In the rows, zero is written as 128.
Known rows, with every step that occurs
lofal -> maligup -> gipin -> gife -> memus: [133 133 110  73  88 130 137 101 120 109 121 138 108 147  98  85 155 121
 121 180 120 119 123 125 187 109 107 197 146 148 145 120 149 131]
gipin -> lesuv -> nupifum -> gife: [136 183 142  98  72 144 124 119 184 103 149 193 130 129 105 128 110 129
 108 155 111 127 104 118 136 177 103 119 175 138 161 137 145 115]
lofal -> maligup -> gipin -> gife -> memus -> penik -> dokov -> pana: [149 124 120  76 104 138 140 111 110 129 123 145  99 123  99  95 140 131
 127 164 113 112 113 137 189 121 103 200 128 156 136 118 133 126]
lesuv -> memus: [162 115 114 107 101 136 113 119 114 119 134 142 148 141 123 131 155 109
 112 148 130 130 155 127 124 134 117 102 141 122 112 130 127 123]
gipin -> gife -> memus -> penik -> dokov: [155 125 133  96  67 152 122 127 142 123 154 179 122 118 109 148 137 131
 115 142 144 121 128 131 134 142  98 146 118 137 152 127 125 139]
lofal -> maligup -> gipin -> lesuv: [136 153 118  81 112 126 147 102 121 117 111 132 110 137  92  83 146 119
 123 172 109 116 115 126 181 110 112 184 156 144 141 124 145 124]
menun -> memus -> lesuv -> nupifum -> gife: [133 155 118 129  14 122  96 123 141 119 137 116 136 120 149 128 119 135
 126 143 117 122 124 135 106 150 118 130 144 127 151 132 175 105]
memus -> lesuv -> nupifum -> gife: [103 146 134 117  60 130 106 131 180 109 142 143 126  98 133 119 106 139
 109 143 125 112 102 106 155 163 117 128 161 133 153 129 167 113]
gife -> nupifum: [111 141 129 121 105 137 123 126 160 127 135 146 137 107 125 129 112 131
 102 138 130 136 119 124 125 160 114 136 157 148 145 133 153 119]
gipin -> maligup: [139 128 108 110 116 134 137 113 125 110 140 119 135 140 117  95 147 110
 124 141 108 112 106 119 153 139 116 167 111 108 129 119 133 131]
maligup -> gipin -> gife -> nupifum -> lesuv -> memus -> penik: [143 155 123  66  70 140 113 108 162 114 139 169 127 103  90 118 140 116
  85 155 127 115 111 127 160 141  84 183 165 163 160 124 148 122]
menun -> memus: [150 144 114 137  63 122 111 121 103 132 127 105 139 139 146 134 133 127
 139 133 120 132 143 151  87 125 126 130 122 123 133 131 148 115]
maligup -> gipin -> lesuv -> nupifum -> gife: [143 179 129  77  85 134 120 103 160 110 135 165 128 116  92 103 119 134
  97 150 114 128 106 116 168 148  95 172 169 148 165 125 156 118]
lofal -> maligup -> gipin -> lesuv -> memus: [148 148 113  74 103 129 142  98 117 114 112 136 117 141  90  84 155 113
 118 179 110 117 124 126 179 111 109 176 160 143 137 124 145 122]
memus -> gife -> gipin -> maligup: [102 121 102 132  83 129 112 102 161 124 148 121 142  88 141  90 126 148
  93 144 114 105  94 102 145 168 109 186 117 144 167 119 163 136]
nupifum -> gife -> gipin: [ 92 136 116 109  86 138 117 119 175 102 142 156 135 136 146 129 120 129
 103 140 111 136 106 115 131 163 112 145 148 157 154 124 152 133]
tamakip -> memus -> gife -> gipin: [112 128 120 124  60 145 122 122 153 151 145 121 160 118 153 106 141 159
  94 113 154 121 102 116 126 161 135 166 131 145 146 111 147 142]
gife -> gipin -> lesuv -> memus -> tamakip: [147 155 126 108  83 148 110 111 135 122 135 163 152 123 115 130 133 118
  79 143 113 128 137 121 117 159  96 153 156 150 146 126 162 124]
gife -> nupifum -> lesuv -> memus -> tamakip: [132 148 127 107  69 146  97 132 155 120 149 175 151 118 121 139 128 113
  84 156 117 123 127 131 112 157 104 129 192 156 121 133 145 107]
penik -> memus -> gife -> gipin: [101 148  99 129 111 127 110 118 159 129 117 134 159 104 170 111 127 148
 100 129 136 120 123 127 117 142 129 146 121 157 139 156 161 144]
tamakip -> memus -> lesuv: [126 136 134 120  63 146 132 139 138 150 133 105 150 125 141 115 142 142
 109 104 164 117 108 119 134 138 142 141 142 125 128 114 144 136]
tamakip -> memus -> penik: [142 139 144 109  94 143 146 145 138 153 128 135 150 131 134 147 155 137
 122  98 158 121 119 140 111 127 146 132 119 119 116 114 109 130]
lesuv -> nupifum: [127 147 134 118 104 127 110 129 158 112 141 166 131 131 124 124 114 138
 121 143 113 134 126 129 141 159 123 127 144 128 135 129 142 107]
penik -> dokov: [150 103 128 132 153 142 119 135 108 151 143 136 125  94 133 127  96 151
 132 105 118 126 112 142 141 147 125 127 105 140 119 121 110 128]
memus -> gife -> gipin: [ 97 121 113 141  89 127 107 109 162 133 143 126 138  82 146 106 116 157
  95 138 125 114 105 107 133 163 114 167 125 154 168 124 159 135]
nupifum -> lesuv -> gipin -> gife -> memus -> tamakip: [134 168 137 106  40 142  89 131 145 105 157 179 134 157 110 130 137 123
  79 152 102 114 115 125 133 132 106 170 164 152 136 121 130 120]
gipin -> lesuv -> nupifum -> gife -> memus -> menun: [140 178 137  95  45 156 115 121 174 109 153 197 137 137 105 123 118 138
  98 164 124 127 111 113 135 181 105 119 175 133 171 135 145 118]
tamakip -> memus: [134 132 131 115  89 147 137 135 129 148 135 122 153 150 140 122 149 139
 117 105 156 131 119 131 122 136 145 138 133 127 119 113 125 137]
menun -> memus -> tamakip: [156 127 116 130  59 128  86 125  83 141 137 116 141 127 154 155 137 132
 138 129 119 121 158 160  78 126 123 130 121 130 110 127 155 106]

Rows
[142 147 129 123  37 134 110 132 131 116 139 140 143 130 122 120 130 141
 100 152 145 136 147 102 140 129 114 144 152 113 146 124 160 122]  gife -> memus -> lesuv -> nupifum
[111 155 136 100  63 141 104 111 171 106 148 163 128 132 109 117 120 139
  78 142 110 127 105 116 159 170 104 173 132 160 172 124 157 127]  lesuv -> gipin -> gife -> nupifum
[169 163 122  80  94 136 124 100 126 121 126 144 138 118  86 104 142 120
  94 148 125 126 128 118 158 127  94 163 161 140 151 125 146 124]  maligup -> gipin -> lesuv -> memus
[151 181 127  77  67 137 118 104 153 107 137 168 135 125  90 104 124 136
  91 157 119 135 117 112 166 143  92 176 172 143 165 123 158 120]  maligup -> gipin -> lesuv -> nupifum -> gife -> memus
[152 169 130  89 108 132 132 104 132 126 123 137 128 112  88 103 128 129
 102 139 123 125 115 118 160 125 100 176 155 143 158 124 147 127]  maligup -> gipin -> lesuv
[104 170 118 111  80 134 108 125 168 117 116 137 151 111 148 114 122 137
  87 129 138 116 119 123 139 142 123 145 138 155 144 158 175 136]  penik -> memus -> lesuv -> gipin -> gife -> nupifum
[122 122 117 100  55 145  99 128 138 106 156 168 141 145 145 150 136 136
 113 149 133 135 140 115 122 141 113 127 151 137 126 123 142 129]  nupifum -> gife -> memus -> tamakip
[106 153 119  98  71 136 107 117 191  88 155 183 139 141 133 113 114 132
 101 156  94 134 102 118 152 188 107 152 152 141 153 123 160 111]  lesuv -> nupifum -> gife -> gipin -> maligup
[119 148 126 116  44 150 121 120 169 144 152 143 161 118 142 105 134 160
  87 121 147 122  97 115 130 177 127 164 146 146 156 114 154 135]  tamakip -> memus -> gife -> gipin -> lesuv -> nupifum
[156 157 126 104  63 148 119 106 158 122 147 168 146 103 103 122 132 124
  89 160 129 116 120 111 124 170  96 115 172 140 158 140 148 124]  gipin -> lesuv -> memus -> gife -> nupifum
[132 161 121 127   4 128  94 115 137 123 136 107 136 115 136 122 121 135
 103 140 119 118 121 132 113 150 110 156 136 140 166 130 184 113]  menun -> memus -> lesuv -> gipin -> gife -> nupifum
[110 148 128 103  82 132 106 126 185  96 152 184 130 137 134 128 111 138
 118 152 108 135 110 123 144 176 118 120 156 138 142 129 145 109]  lesuv -> nupifum -> gife
[128 151 121 110  91 128 117 108 134 102 139 125 140 155 111  92 138 131
  92 136  90 121 105 110 168 144 119 186 104 122 147 113 142 126]  lesuv -> gipin -> maligup
[130 175 129 114  72 131 110 127 149 100 145 150 139 162 108 102 138 114
  86 147  83 111  94 120 145 130 117 177 152 135 134 119 123 119]  nupifum -> lesuv -> gipin -> maligup
[128 177 136 117  86 141 121 113 166 115 133 169 142 124 112 116 112 129
  84 143 104 135 114 120 130 171 100 165 158 149 169 128 166 120]  gife -> gipin -> lesuv -> nupifum
[143 142 118  66  66 145  96 105 148 116 147 168 130 106  97 116 138 121
  83 156 126 115 118 126 162 146  82 186 171 170 149 123 160 121]  maligup -> gipin -> gife -> nupifum -> lesuv -> memus -> tamakip
[116 128 113 118  56 148 125 117 152 144 150 118 162 123 149  95 147 153
  92 116 147 116  95 113 135 164 131 179 124 138 146 108 149 143]  tamakip -> memus -> gife -> gipin -> maligup
[159 141 136 118  79 131 133 138 117 127 128 150 142 135 117 154 151 130
 116 139 146 138 159 123 111 103 120 136 121 106 129 125 119 127]  gife -> memus -> penik
[128 168 133 122  98 141 130 113 152 122 127 151 140 123 114 118 119 124
  87 135 112 133 116 118 124 156 103 165 150 150 165 127 160 130]  gife -> gipin -> lesuv
[173 166 129  76  98 134 129 105 130 124 122 150 136 110  83 116 145 119
  96 145 126 120 128 122 152 123  95 161 155 137 149 125 138 121]  maligup -> gipin -> lesuv -> memus -> penik
[129 141 114  72  68 129 128 102 135 106 124 143 108 136  97  80 147 126
 115 185 118 114 117 119 197 120 103 198 157 147 152 121 163 123]  lofal -> maligup -> gipin -> gife -> memus -> lesuv -> nupifum
[144 146 136 113  87 151 114 140 154 134 146 177 139 100 116 139 112 121
  89 142 110 122 109 140 118 167 101 133 173 161 124 134 126 107]  gife -> nupifum -> lesuv -> memus -> penik -> dokov -> pana
[152 152 121  70 106 127 147 103 121 116 109 142 116 133  87  96 158 112
 122 175 110 111 124 130 174 107 109 172 153 138 135 125 137 118]  lofal -> maligup -> gipin -> lesuv -> memus -> penik
